Each row comes from the steps of one path. Every step used is in the known rows, and no mark comes twice. Write the path behind each row, first mark first.
Known rows
taler > fibevis > vavaz > topul: .37; -.32; .27; .08; .15; -.01; -.12; -.22; .17; .15; .16; -.15; .04; -.11; -.10; .16; -.24; .29; -.09; -.04; -.15; -.41; .22; -.11; .20; .07; .19
ludup > vavaz > topul > taler > fibevis > bekin: .66; -.09; -.01; -.05; -.01; .06; -.04; -.21; .12; -.08; .12; .03; .10; -.03; -.19; .24; -.29; .07; .02; .05; -.32; -.34; .39; -.16; .29; .06; .29
rorof > vavaz > fota: .04; .14; .12; -.02; -.07; -.23; -.23; -.30; .00; .13; .22; -.01; .44; -.17; -.34; .15; -.33; .32; -.07; -.10; -.42; -.33; .39; -.21; .14; -.25; .10
vavaz > ludup > bekin: .13; -.10; .11; -.22; .01; -.07; -.10; -.27; .17; -.07; .21; .12; .40; -.01; -.44; .46; -.40; .10; -.16; -.03; -.27; -.24; .10; .06; .17; -.07; .21
bekin > fota: .19; .19; .09; -.34; .05; -.19; -.28; -.07; .13; .09; .13; -.06; .66; -.20; -.11; .36; -.18; .15; -.04; -.19; -.33; -.12; .23; -.20; .06; .00; .13
topul > bekin: .18; .08; .10; -.27; -.06; -.26; -.20; -.29; .12; -.19; .16; .22; .23; -.17; -.24; .31; -.39; .06; -.17; .00; -.41; -.30; .36; -.09; .04; .00; .16
vavaz > topul > bekin: .24; -.02; .09; -.17; -.10; -.03; -.10; -.25; .09; -.01; .15; .07; .06; -.14; -.29; .28; -.34; .15; -.26; -.01; -.33; -.23; .33; -.19; .19; .02; .18
topul > bekin > fibevis > vavaz > ludup: .29; -.47; .13; -.02; .17; -.09; -.05; -.21; .20; .00; .10; -.09; -.12; -.30; -.37; .20; -.40; .13; -.22; .00; -.22; -.24; .35; .08; -.05; -.09; .12
vavaz > fota: .19; .15; .23; -.11; -.07; -.23; -.20; -.28; .11; .17; .20; -.02; .39; -.20; -.31; .20; -.34; .27; -.06; -.01; -.35; -.41; .25; -.21; .20; -.24; .05
fibevis > vavaz: .14; -.13; .19; -.07; .15; -.28; -.14; -.21; .21; .02; .14; .11; .25; -.17; -.09; .24; -.23; .09; -.04; -.07; -.21; -.39; .11; -.08; .04; -.01; .17
fibevis > vavaz > topul > taler: .32; -.22; .04; -.01; .08; .14; -.01; -.25; .17; .00; .16; .01; -.02; -.10; -.23; .20; -.22; .00; .00; -.05; -.24; -.32; .16; -.20; .21; -.13; .21
vavaz > topul: .18; -.03; .14; -.08; .03; -.04; -.18; -.20; .20; .14; .13; -.04; .20; -.07; -.23; .31; -.32; .23; -.12; -.12; -.24; -.30; .16; -.31; .33; -.04; .14
ludup > bekin > fibevis > vavaz > topul: .28; -.39; .09; -.10; .06; .07; .04; -.05; .21; .11; -.02; -.07; .11; -.05; -.35; .26; -.28; .29; -.13; -.09; -.17; -.28; .13; -.18; .19; -.01; .25
bekin > fibevis > vavaz > fota: .29; -.22; .26; -.02; .05; -.19; -.07; -.16; .16; .21; .04; -.16; .17; -.30; -.31; .06; -.30; .34; -.06; -.03; -.28; -.43; .28; -.17; .07; -.24; .06
ludup > vavaz: .22; .07; .00; -.17; .05; -.20; -.30; -.07; .21; -.04; .04; .20; .42; -.11; -.21; .35; -.27; .15; .09; -.05; -.44; -.16; .11; -.21; .20; .00; .23
ludup > bekin > fibevis > vavaz > topul > taler > fota: .36; -.33; -.04; -.14; .03; .26; -.01; -.09; .14; .01; .07; -.17; .15; -.01; -.31; .27; -.13; -.06; -.03; -.15; -.30; -.10; .25; -.18; .06; -.12; .32
vavaz > ludup: .15; -.13; .17; -.05; .14; -.17; -.23; -.29; .22; .04; .22; -.03; .23; -.17; -.32; .34; -.43; .12; -.12; -.06; -.24; -.29; .20; -.04; .17; -.13; .07
bekin > topul > taler > fota: .21; -.09; .01; -.24; .05; .08; -.15; -.23; .05; .03; .17; -.15; .45; -.11; .01; .30; -.17; -.27; .09; -.16; -.38; -.10; .25; -.20; .10; -.19; .22
fibevis > bekin: .27; .11; .08; -.18; -.01; -.36; -.10; -.30; .16; -.04; .12; .10; .36; -.08; -.16; .33; -.38; .02; -.12; -.04; -.26; -.46; .28; -.16; .19; .03; .15
rorof > vavaz: -.05; .10; .02; -.12; .07; -.30; -.32; -.27; .11; -.07; .14; .17; .42; -.06; -.23; .28; -.37; .22; -.03; -.18; -.40; -.30; .35; -.22; .10; -.05; .16
fibevis > bekin > fota: .34; .21; .02; -.31; -.04; -.27; -.11; -.11; .08; .10; .14; -.09; .67; -.20; -.10; .36; -.17; .04; -.13; -.13; -.24; -.20; .29; -.17; .07; .07; .16
ludup > bekin > topul: .10; -.12; .10; -.39; -.06; -.05; .01; -.18; .09; .03; .06; .11; .64; .00; -.11; .42; -.33; .00; -.01; -.05; -.25; -.20; .03; -.11; .23; -.03; .27
topul > taler > ludup: .36; .03; .06; -.24; -.04; .09; -.25; -.10; .26; -.30; .01; .28; .27; -.02; -.22; .23; -.35; .05; .10; -.02; -.46; -.33; .24; -.37; .27; -.09; .22
bekin > fibevis: .22; -.12; .11; -.22; .14; -.26; -.31; -.08; .29; -.04; -.08; .00; .24; -.14; -.27; .27; -.47; .27; .00; -.14; -.36; -.36; .34; -.27; .12; -.09; .08
topul > taler > ludup > vavaz > fota: .49; .07; .05; -.10; -.18; .16; -.17; -.02; .16; -.01; .06; .16; .34; -.15; -.37; .14; -.23; .20; .14; .09; -.55; -.20; .22; -.36; .32; -.23; .23

Which path is each row?
.32; -.02; -.02; -.14; -.10; .04; -.11; -.12; .10; -.02; .08; .13; .09; -.15; -.34; .29; -.27; .16; -.17; .02; -.41; -.06; .26; -.20; .23; .05; .28  ludup > vavaz > topul > bekin
.23; -.14; .09; -.26; .04; .00; .00; -.07; .11; .11; .23; -.09; .61; -.18; -.31; .39; -.11; .08; -.15; -.11; -.18; -.04; .06; .13; -.03; .01; .25  fibevis > vavaz > ludup > bekin > fota
.45; -.06; .06; -.14; -.19; .28; -.03; .00; .09; .10; .02; .06; .41; -.18; -.24; .12; -.20; .11; .16; .09; -.48; -.11; .17; -.38; .39; -.25; .25  bekin > topul > taler > ludup > vavaz > fota
.55; -.12; -.12; -.20; -.14; .21; .00; .04; .17; -.13; -.07; .24; .37; -.07; -.10; .26; -.24; -.11; .17; .08; -.42; -.13; .17; -.35; .37; -.02; .37  fibevis > bekin > topul > taler > ludup > vavaz
.20; -.20; -.03; -.12; -.01; -.01; -.17; -.12; .11; -.04; -.05; -.02; .00; -.15; -.41; .21; -.45; .34; -.20; -.12; -.41; -.17; .57; -.29; .10; -.03; .17  rorof > vavaz > topul > bekin > fibevis
.33; -.06; -.04; -.22; -.03; .01; -.02; -.29; .02; .03; .18; -.15; .44; -.10; .03; .30; -.18; -.35; .02; -.12; -.30; -.16; .30; -.18; .11; -.13; .25  fibevis > bekin > topul > taler > fota
.27; -.11; .07; -.29; .03; -.23; -.22; -.14; .19; -.18; -.06; .07; .12; -.20; -.33; .27; -.50; .21; -.13; -.05; -.44; -.30; .49; -.18; .01; -.05; .12  topul > bekin > fibevis
.32; -.07; .06; -.22; -.05; .06; -.01; -.08; .03; .16; .18; -.14; .29; -.28; -.17; .24; -.06; .14; -.25; -.09; -.23; .00; .27; -.11; .01; .09; .22  fibevis > vavaz > topul > bekin > fota
.40; -.38; .19; -.09; .18; .04; -.04; -.30; .12; -.06; .16; -.05; .16; -.17; .09; .15; -.24; -.03; .12; .03; -.23; -.44; .23; .00; .05; -.06; .22  bekin > topul > taler > fibevis > vavaz
.25; .19; .04; -.40; -.07; -.18; -.22; -.12; .04; -.04; .15; .01; .53; -.28; -.18; .34; -.19; .08; -.18; -.10; -.40; -.06; .37; -.10; -.06; .04; .16  topul > bekin > fota
.30; -.16; .03; .00; .07; .16; -.11; -.23; .12; .09; .24; -.18; .14; -.11; -.15; .23; -.07; -.14; -.04; -.14; -.28; -.15; .23; -.19; .09; -.13; .25  fibevis > vavaz > topul > taler > fota
.69; .03; -.07; -.18; -.04; .15; -.04; -.02; .05; .08; .13; -.19; .41; -.15; -.13; .28; -.09; .09; .00; -.04; -.31; -.09; .37; -.19; .18; .10; .30  ludup > vavaz > topul > taler > fibevis > bekin > fota
.10; -.28; -.09; -.24; -.03; .24; .05; -.30; .00; -.10; .19; .06; .39; -.03; -.31; .35; -.36; -.14; .02; -.07; -.33; -.12; .20; -.02; .18; -.22; .29  rorof > vavaz > ludup > bekin > topul > taler
.24; -.48; .17; .03; .26; -.13; -.11; -.16; .29; .11; .09; -.16; .00; -.26; -.33; .21; -.39; .19; -.12; -.08; -.15; -.29; .22; -.01; .04; -.13; .09  bekin > fibevis > vavaz > ludup
.35; .05; .04; -.16; -.02; -.03; -.31; .09; .30; -.11; -.05; .29; .44; -.05; -.21; .28; -.26; .22; .11; -.02; -.49; -.12; .13; -.37; .31; .06; .30  taler > ludup > vavaz
.39; -.04; -.10; -.10; -.01; .22; -.15; -.10; .19; -.02; .09; .11; .12; -.06; -.32; .31; -.25; .07; .10; -.03; -.40; -.13; .16; -.32; .32; -.12; .26  ludup > vavaz > topul > taler
.36; -.10; -.03; -.27; -.03; .01; .07; -.30; .07; -.05; .10; .03; .32; -.12; -.04; .30; -.34; -.25; .05; .00; -.26; -.35; .24; -.19; .22; -.14; .20  fibevis > bekin > topul > taler
.33; .03; .02; -.38; -.15; .14; -.12; -.08; .22; -.37; .01; .39; .46; .11; -.35; .37; -.34; .04; .05; .01; -.46; -.28; .14; -.23; .25; -.06; .34  topul > taler > ludup > bekin
.29; -.34; .24; -.09; .12; -.06; -.03; -.28; .16; -.08; .25; .03; .26; -.06; -.31; .33; -.32; .16; -.13; .02; -.19; -.35; .14; .22; .06; .01; .26  taler > fibevis > vavaz > ludup > bekin
.50; .03; -.06; -.14; -.02; .10; -.07; -.18; -.04; .05; .20; -.22; .42; -.10; -.14; .23; -.17; .14; -.08; -.13; -.29; -.18; .55; -.18; .11; .06; .24  rorof > vavaz > topul > taler > fibevis > bekin > fota
.11; -.24; -.10; -.17; .00; .25; -.04; -.29; -.05; -.01; .25; -.12; .50; -.02; -.22; .35; -.20; -.25; -.01; -.17; -.37; .05; .27; -.02; .08; -.21; .31  rorof > vavaz > ludup > bekin > topul > taler > fota
.32; -.21; .06; -.20; -.01; -.03; -.14; -.10; .18; -.02; -.06; -.07; -.04; -.17; -.38; .24; -.46; .29; -.20; -.07; -.37; -.23; .46; -.28; .15; -.04; .13  vavaz > topul > bekin > fibevis
.25; -.40; .01; -.15; .04; .24; .09; -.26; .04; .05; .27; -.17; .38; -.12; -.14; .32; -.11; -.36; -.03; -.09; -.24; -.03; .11; .08; .04; -.18; .32  fibevis > vavaz > ludup > bekin > topul > taler > fota
.41; -.36; .15; -.24; .08; .20; -.03; -.34; .07; -.13; .20; -.05; .27; -.04; -.18; .32; -.39; -.03; .05; .05; -.28; -.32; .27; .08; .18; -.12; .23  vavaz > ludup > bekin > topul > taler > fibevis
.42; -.05; -.01; -.13; -.17; .19; -.12; .03; .17; -.09; .01; .19; .12; -.11; -.33; .23; -.26; .23; -.14; .05; -.45; -.03; .28; -.33; .32; .11; .33  taler > ludup > vavaz > topul > bekin
.39; .15; -.03; -.49; -.17; .21; -.12; .07; .13; -.19; .04; .18; .74; .00; -.28; .39; -.15; .08; .03; -.09; -.44; -.06; .18; -.22; .13; .00; .33  topul > taler > ludup > bekin > fota
.09; .03; -.04; -.30; .00; -.02; -.13; -.11; .03; .05; .21; -.04; .74; -.10; -.39; .42; -.21; .16; -.16; -.20; -.33; .04; .23; .02; .02; -.03; .24  rorof > vavaz > ludup > bekin > fota
.40; -.20; .18; -.19; .04; -.20; .00; -.28; .06; .07; .11; -.11; .42; -.11; .11; .26; -.38; .02; -.05; .01; -.17; -.45; .30; -.09; .24; .06; .18  taler > fibevis > bekin > topul
.28; -.53; .23; -.14; .11; .07; .11; -.26; .07; .09; .19; -.11; .38; -.09; -.11; .29; -.29; .05; -.08; .03; -.11; -.27; .06; .18; .14; -.02; .26  taler > fibevis > vavaz > ludup > bekin > topul
.21; -.28; .08; -.24; .10; -.06; -.14; -.11; .25; -.06; -.02; .00; .27; -.06; -.52; .39; -.50; .23; -.11; -.08; -.30; -.25; .25; -.06; .13; -.11; .16  vavaz > ludup > bekin > fibevis
.32; -.34; .11; -.20; .05; .00; -.06; .05; .29; -.14; -.14; .17; .29; -.03; -.30; .22; -.31; .25; -.02; -.03; -.30; -.31; .17; -.19; .10; .03; .29  taler > ludup > bekin > fibevis > vavaz
